What can hang from each mark:
Q526: Q461
Q461: Q197 Q622
Q904: Q197 Q557
Q44: Q622 Q650 Q803
Q557: Q622 Q650 Q803 Q904
Q650: Q44 Q526 Q557
Q803: Q44 Q519 Q557
Q519: Q803
Q622: Q44 Q461

Every row comes from one small tree of marks. The marks that hang from a mark follow it in brackets, in the order of their numbers. Every link used is in the known rows. Which tree was each row made from?
In the rows, zero is written as 128.
Known rows:
Q803{Q44{Q622} Q519 Q557{Q904}}: [ 85 162 170 153 114 148 151 133  89  92 123 159  98 141 149 117 120 162
 121  94  91 166  80 184 188 125 148  91 153 136 175 141  99  75  96 165
 169 103 107  87 117  89 114  85 110 151  99 118 106]
Q622{Q44{Q650 Q803{Q557{Q904}}} Q461}: [ 90 176 193 160 150 122 119 137 107  84 185 137 140 102 125  72 143 143
 114 174 120 167  69 224 189 115 173  78 192 110 146 105 112  59 148 105
 111 109 119  74  90 109 132 132 135 128 177  99 105]
Q650{Q44 Q526 Q557{Q622{Q461}}}: [155  91 123 149 121 168 144 134 117 148 135  96 121  87  69 137 169 174
 116 106 117 197  90 124 213 137  80  89 145 170 101 118 132  92 109 111
 173  98  96  67 105  63 133 173 187 132  86 173 112]
Q44{Q622 Q803}: [136 139 112 152 165 139 101 119 103  81 142 150 115 161 145  98 138 144
 152 129 131 125 123 146 150 142 123 133 140  94 170 126 136  89 105 120
 129 120 144  74 120 148 133 143 111  88 138 120 132]
Q557{Q622{Q44{Q803}} Q650 Q904{Q197}}: [174 177 181 122 138 188 137 140  86 125 115 146 107 140 145 137 134 129
 100 194  96 123  78 206 181 106 123  62 141 106 100 129 108  45 166 145
 168 112 104  80 128  95 144 133 140 169 131 137 140]
Q803{Q44}: [118 138 134 129 132 136 138 144 138 118 127 143 124 118 133 120 103 136
 123 129 119 138 126 143 110 125 122 117 122 127 125 142 106 132  92 161
 141 114 128 122 120 112 118 112 124 131 113 133 117]
Q44{Q622{Q461{Q197}} Q650}: [129 129 136 179 179  99  93 142 109  79 178 151 120 145 116  90 145 143
 156 135 158 139  72 161 158 148 139 140 158  75 194  84 158 114 114  92
 124  97 121  67  90 136 144 112 104 105 165 100 123]
Q461{Q197}: [137 116 122 142 153 107 129 157 109 124 144 131 121 139 135 123 134 112
 126 127 136 118 112 123 129 136 118 140 131 121 132 126 136 118 117 134
 143 112 117 113 121 133 137 105 128 127 130 112 135]
Q461{Q197 Q622}: [137  95 134 170 141 106 128 167  90 126 140 121 116 143 121 133 137 121
 131 104 133 105 114 119 140 132 124 151 117 108 141 116 158 103 101 155
 147  79 114  95 109 149 146  98 131 133 130 101 136]
Q44{Q650 Q803}: [132 145 143 134 156 126  92 130 122 102 170 158 119 151 153  84 142 132
 151 174 138 127 112 140 137 121 131 127 154 100 134 134 139  92 116 107
 101 122 149  78  92 147 121 132 134  95 144 124 120]
Q526{Q461{Q197 Q622{Q44}}}: [119 107 144 189 149  74 140 197  94 110 157 118 114 113 117 110  98 112
 117  96 119 109 100 167 144 141 125 149 138 125 156  99 148  97 107 168
 168  81 103  93  94 134 171  95  92 143 153  68 119]
Q622{Q44{Q650{Q526}} Q461{Q197}}: [143 117 158 159 179  82 129 165 133 100 191 111 141 105 124  82 157 139
 111 142 147 137  72 161 158 137 139  91 167 115 127 100 128 116  90 107
 151  71 110  65  79 106 164 116 126 126 131 100 102]
Q519{Q803{Q557{Q650}}}: [113 140 156 129 105 168 134 123  97 140 128 120 105 110 138 133 161 122
 111 134 121 150 107 138 179  92 138 120 161 122 124 168 113  69 123 108
 118 135 111 108 129 121 123 136 120 149 122 110 143]
Q461{Q622{Q44{Q650}}}: [127 121 175 158 145 112 119 144 131 124 163 144 126 113 127 119 117 151
 128 115 134 116 119 150 140 114 168  97 150 101 144 103 157 113 123 158
 138  82 141  84  92 155 146 111 126 136 139  99 113]
Q519{Q803{Q557{Q622 Q650 Q904}}}: [115 148 176 132  70 214 133 128  79 149 103 113  64 123 131 168 153 122
  88 164 105 150  90 149 216  95 123  84 160 117 101 154 114  41 191 122
 156 132  98  91 137  81 122 157 140 175 133 127 152]
Q461{Q622{Q44}}: [127 116 152 160 134 115 144 141 121 130 136 127 141 105 121 133 114 146
 117  97 120 118 129 147 135 121 154 100 130 117 139 110 148 118 116 175
 153  87 125 109 116 141 150 116 120 142 127  98 121]
Q904{Q197 Q557{Q622{Q461} Q650{Q44}}}: [181 146 159 129 134 171 155 142  97 180 123 120  98 108  88 164 140 175
 114 156 105 159  68 187 204  98  74 112 150 152 117  97 120  56 102 108
 165 121  83 112 119  98 144 107 130 160 112 159 146]
Q526{Q461{Q622{Q44}}}: [114 119 153 180 122  93 139 168 113 118 143 117 122  98 108 114  91 127
 117 101 115 122 116 172 141 133 135 139 134 136 152  98 146 113 124 165
 157 101 113 110 102 131 163 115  88 146 148  86 111]
Q44{Q622{Q461} Q650 Q803{Q519 Q557}}: [ 86 156 166 180 163 134 103 131  73  62 180 170 125 126 142  54 153 177
 157 126 120 156  72 183 191 137 155 122 185  95 213 134 130  68  88  93
  93  97 115  43  72 142 125 108  97 102 156 101  98]
Q904{Q197 Q557{Q622}}: [173 131 151 105 143 171 142 123  93 165 115 126  97 137 127 143 132 152
 128 164 119 114 114 162 165 117  67 147 136 132 112  94 130  56 108 137
 148 125 101 135 117 128 171 104 138 110 135 149 152]
Q650{Q44{Q622} Q526 Q557{Q904}}: [163 110 127 133 124 135 136 109 135 116 132 117 110 152 109 133 197 159
 133  86 113 196  74 147 227 118  98  91 153 171 118 108 143  64 113 109
 198 107 113  50 132  64 133 145 171 119  56 162 122]
Q803{Q44{Q650}}: [114 140 151 130 144 134 112 140 143 116 155 158 112 128 141 107 111 143
 136 149 134 143 118 149 119 120 137 112 143 110 135 134 120 127  95 141
 129 121 137 107  94 121 113 102 126 128 120 131 102]
Q557{Q650{Q44} Q803 Q904}: [151 160 157 125  85 162 153 130 134 159 100 143 107 153 113 185 148 122
  90 148 109 158  67 180 188  97 115  77 141 155  94 119 115  93 169 100
 189 135 122  54 145  58  88 136 149 197  68 165 142]
Q461{Q197 Q622{Q44{Q803{Q519}}}}: [134 123 154 180 169  95 135 188  68 110 162 163 130 127 166  81 121 140
 128  86 105 100 104 154 145 125 134 103 153 105 142 153 139  74  60 185
 159  50 114  49  84 152 150  87 114 138 125  70 120]
Q622{Q461}: [115 130 129 161 131 120 132 127 127 123 133 118 147 104 107 114 122 138
 125 144 127 146 109 149 135 140 129 128 135 125 140 112 118 137 130 102
 118 122 114 125 118 112 130 136 121 135 152 128 125]
Q622{Q44{Q650 Q803{Q519}} Q461}: [109 163 171 166 170 103 113 140 120  95 181 174 153  95 158  53 121 162
 137 140 120 140  82 190 146 127 160  77 191  99 154 133 115 108  94 111
 109  97 127  59  68 128 132 119 100 135 151  94  97]
Q526{Q461{Q197}}: [120 119 123 162 146  82 117 185 100 113 146 121 103 141 127 105 117  99
 127 131 134 114 100 150 133 143 104 179 136 142 144 116 131 114 120 124
 141 124 102 116 110 123 148 103  97 125 149  94 124]
Q526{Q461{Q622}}: [111 113 138 183 108 104 123 166  98 123 132 115 107 129 100 122 102 122
 135 115 120 118 119 145 143 140 112 174 120 141 154 110 155 107 129 141
 139 116 111 110 105 131 148 113  96 134 142 100 126]
Q904{Q197 Q557{Q622 Q650{Q526}}}: [207 137 162 101 125 183 148 133 101 173 105  95  80 146 120 163 175 150
 103 174 107 120  90 156 197  95  71 117 139 150  91 112 130  44 101 121
 172 120  90 111 129 106 176 102 150 134  85 157 151]
Q904{Q557}: [137 133 131 116 131 119 133 129 128 157 120 128 116 127 126 126 135 136
 127 136 127 129 129 142 147 108 101 141 155 138 122  95 131  89 111 119
 134 133 129 143 130 129 153 111 129 110 135 127 146]

Write each row's tree:
[154 102 161 160 112 113 144 142  98 124 126  93 114 152 104 115 178 115
 128 137 115 160  68 173 201 130  64 158 134 175  96  91 140  38 110 127
 171 104  74  86 105  77 177 101 159 122  92 137 132] => Q650{Q526{Q461{Q622}} Q557{Q904{Q197}}}
[126 146 182 106 130 144 158 121  92 108 136 122 128 137 132 129 160 118
 117 157 111 148  85 189 178 117 122 128 137 151 126 118 105  60 130 131
 128 127  91 136 126 104 143  92 145 134 125 128 128] => Q803{Q557{Q904{Q197}}}
[126 109 169 193 143  73 112 184 107 122 176 141 112 117 121  92 135 128
 132 101 150 144  93 169 162 128 123 149 182 122 152  87 173  75 113 140
 146  80 106  59  77 137 175  92 133 128 159  83 116] => Q526{Q461{Q197 Q622{Q44{Q650{Q557}}}}}
[129 145 152 171 196  88 103 165 108  86 202 155 145 110 139  62 134 134
 135 163 146 132  82 186 144 136 148 103 178  84 148 111 126  92 100 110
 115  85 129  60  72 138 148 120 117 115 174  87 112] => Q622{Q44{Q650 Q803} Q461{Q197}}
[158 146 177 118 138 164 150 124 109 126 121 136 117 125 139 141 116 130
  94 165 102 126  87 195 167 123 117  72 128 124 101 105 108  76 167 160
 178 113  99 110 115  89 156 123 141 155 135 134 133] => Q557{Q622{Q44} Q904{Q197}}
[125 127 144 171 127 142 125 160  91 123 129 118 100 133 103 144 120 114
 101 158 122 135  72 160 174 146 107 109 137 110 117  99 124  97 188 121
 164  95  89  95 113  79 140 134 147 154 164 130 145] => Q557{Q622{Q461{Q197}} Q904}
[175 170 172 113 141 139 141 147  88 128 131 171 111 160 165 120 158 139
 128 140  81 149  47 196 191  94 113  84 142 159 108 167  98  55  83 121
 158 113  99  67 114  88 101  90 120 175  61 136 122] => Q557{Q650{Q44{Q803{Q519}}} Q904{Q197}}
[128 154 145 154 165 126  82 126  98  75 168 194 107 165 177  73 142 165
 172 128 125 124  99 151 158 132 141 114 169  89 181 140 141  87  85 108
 119 106 141  40  77 152 120 113  98  94 128 107 111] => Q44{Q622 Q650 Q803{Q519}}
[138 115 111 181 179 100 127 154 101  95 165 139 122 131  98 114 137 156
 141  88 125 159  71 161 179 144 118 131 139 122 182  98 138 115  82 109
 162  94 110  65 107 116 131 122 103 126 126 114 121] => Q650{Q44{Q622{Q461{Q197}}}}
[149 113 143 133  85 125 160 141 134 141 122 106 113 143  95 137 173 122
 101 127 117 190  62 186 220 126  59 117 164 211  73  93 123  56 137  95
 196 136 102  29 118  23 127 155 176 145  55 169 122] => Q650{Q44 Q526{Q461} Q557{Q803 Q904}}
[136 149 152 137 123 176 121 125 109 126 127 146 114 116 133 121 138 138
 104 146 113 160 111 167 187 122 108  66 174 121  92 116 126  50 186 137
 163 110 119  64 122  86 143 169 186 130 148 138 141] => Q650{Q557{Q622{Q44{Q803}} Q904}}
[105 162 192 117 120 155 175 144  83 108 128 161 114 132 161 110 127 139
 115 128  84 156  73 202 170 116 123 102 141 161 129 153  73  62  62 173
 148 104  78 116  99  87 124  55 128 163  90 126 102] => Q803{Q44 Q519 Q557{Q904{Q197}}}
[124 154 164 179 189  79 112 175  98  84 199 177 143 106 170  45 129 147
 132 131 125 127  69 186 142 133 148  90 190  97 155 134 120  98  75 118
 120  73 115  42  57 130 138 100 107 133 157  74 105] => Q622{Q44{Q650 Q803{Q519}} Q461{Q197}}
[139  87 143 186 109  89 133 182  90 126 135  89  97 152 101 117 171 101
 115 109 127 153  73 147 199 133  76 166 147 164 101  97 158  49 131 131
 185  85  83  63 105  78 173 108 163 132 102 119 137] => Q650{Q526{Q461{Q197 Q622}} Q557{Q904}}
[154 147 162 117 100 216 166 116 104 143  97 151 110 155 134 157 130 125
  94 173 123 166  84 204 181 125  57  88 141 131  79 100  92  42 144 149
 182 122  91  56 110  53 124 126 199 154 105 192 148] => Q650{Q557{Q622 Q803{Q44} Q904{Q197}}}
[162 158 158 135 171 146  87  96 103  82 165 180 119 193 158  78 186 138
 167 169 149 166  72 198 191 124 101 127 177  95 138  93 138  22 124  88
 125 121 124  43  98 118 148 115 157  83 135 144 140] => Q44{Q622 Q650{Q557{Q904{Q197}}} Q803}
[147 112 143 150 124 109 127 165 116 122 160 116 108 158 129 100 174 107
 119 157 163 153  69 159 182 134  69 157 179 152 110  87 140  64 114  88
 148 119 108  17  80  81 157 121 165 111 104 128 122] => Q44{Q650{Q526{Q461{Q197}} Q557{Q803}}}
[114 151 164 134 131 127 120 147 134 117 152 184 112 126 165  94 103 158
 140 128 116 141 105 149 121 121 138  95 154 124 143 156 108 128  70 151
 126 106 130  92  79 119 110  84 116 145 100 121  95] => Q803{Q44{Q650} Q519}
[126 153 148 135 156 119 138 138 110 103 146 167 139 111 172  80 115 149
 126 109  98 119 115 163 136 123 144  78 162 127 135 159 110 101  83 155
 133 100 125  79 100 134 131 119 116 136 121  95 106] => Q622{Q44{Q803{Q519}}}
[124 168 164 141 103 157 141 133 103 118 125 132  95 144 103 166 166 164
 114  93  98 184  68 180 231  98 154  90 147 150 169 126 137  62 140 108
 177 126 116  84 150  93 103 121 127 173  89 137 122] => Q803{Q557{Q650{Q44{Q622}} Q904}}
[145  99 125 154 147  83 128 187 102 107 152  89 105 147 122 100 142 103
 123 132 120 119  91 136 156 145  91 172 130 160 125 116 135 105  95 123
 159 111 102  92 103 103 165 112 113 116 109 109 116] => Q650{Q526{Q461{Q197}}}
[157 142 164 112 109 199 159 111  91 139  97 135 104 166 133 168 127 114
  98 197 120 115  84 194 176 129  75  99 120 122  89  92 102  65 177 136
 165 130  99  72 121  76 132 133 158 153 122 166 158] => Q557{Q622 Q803 Q904{Q197}}
[141 142 153 173 137 147 140 178  99 138 131 120 112  91 102 152 117 135
  83 141 126 129  79 164 167 127 137  75 153 100 141 121 129 118 165 132
 170  85  89  89 120 105 146 129 125 188 154 114 135] => Q557{Q622{Q44 Q461{Q197}} Q650}
[132 132 124 189 191 113  79 139  98  76 186 165 129 147 131  63 181 146
 164 140 169 164  77 162 184 145 112 144 192  72 183  98 155  63 104  73
 114  92 126  24  82 139 146 121 142  74 173 118 135] => Q44{Q622{Q461{Q197}} Q650{Q557} Q803}
[151 127 140 155 106 179 129 140 108 143 106  84 104 106  86 158 152 154
  92 156 114 146  83 128 179 130 112  89 131 129 106 135 127 115 154 106
 162 103  99  89 132  88 135 160 138 165 105 155 128] => Q557{Q622{Q461} Q650{Q526}}
[165 114 119 120 155 125 132 139 119 112 161 117 125 139 128 103 167 149
 136 124 101 143 106 134 175 127 102 104 131 167 103 147 125  83  56 124
 152 109 135  62 106 105 121 153 143 102  65 143 104] => Q650{Q44{Q803} Q526}
[ 92 113 144 162 113 193 137 123  75 126 143 108 106  74 108 120 129 142
 111 144 114 149 106 153 193 131 112 114 158 112 134 140 113  71 142 116
 118 118  94 101  93 103 137 168 131 131 170 114 133] => Q519{Q803{Q557{Q622{Q461}}}}
[152 109 118 139 140 111 128 157 115 113 168 108 120 124 109  87 173 141
 143 111 110 184  96 147 197 133  73 143 160 194 109 134 134  57  67 105
 150 126 115  49  98  83 143 153 153 101  76 148 104] => Q650{Q44{Q803} Q526{Q461} Q557}
[134 147 133 148 172 135  74 119 112  71 171 166 106 168 151  86 149 152
 168 149 143 127 106 160 150 131 141 134 155  72 176 118 155  83 109 101
 115 119 155  53  95 154 132 134 108  80 149 118 124] => Q44{Q622 Q650 Q803}
[194 158 151 110 138 167 161 113 109 153 118 151  96 165 126 164 169 164
 126 139 124 143  67 214 208  90  74 121 152 147 147  76 127  38  72 101
 184 138 111  57 137 104 145  92 116 141  74 155 156] => Q904{Q197 Q557{Q650{Q44{Q622}} Q803}}
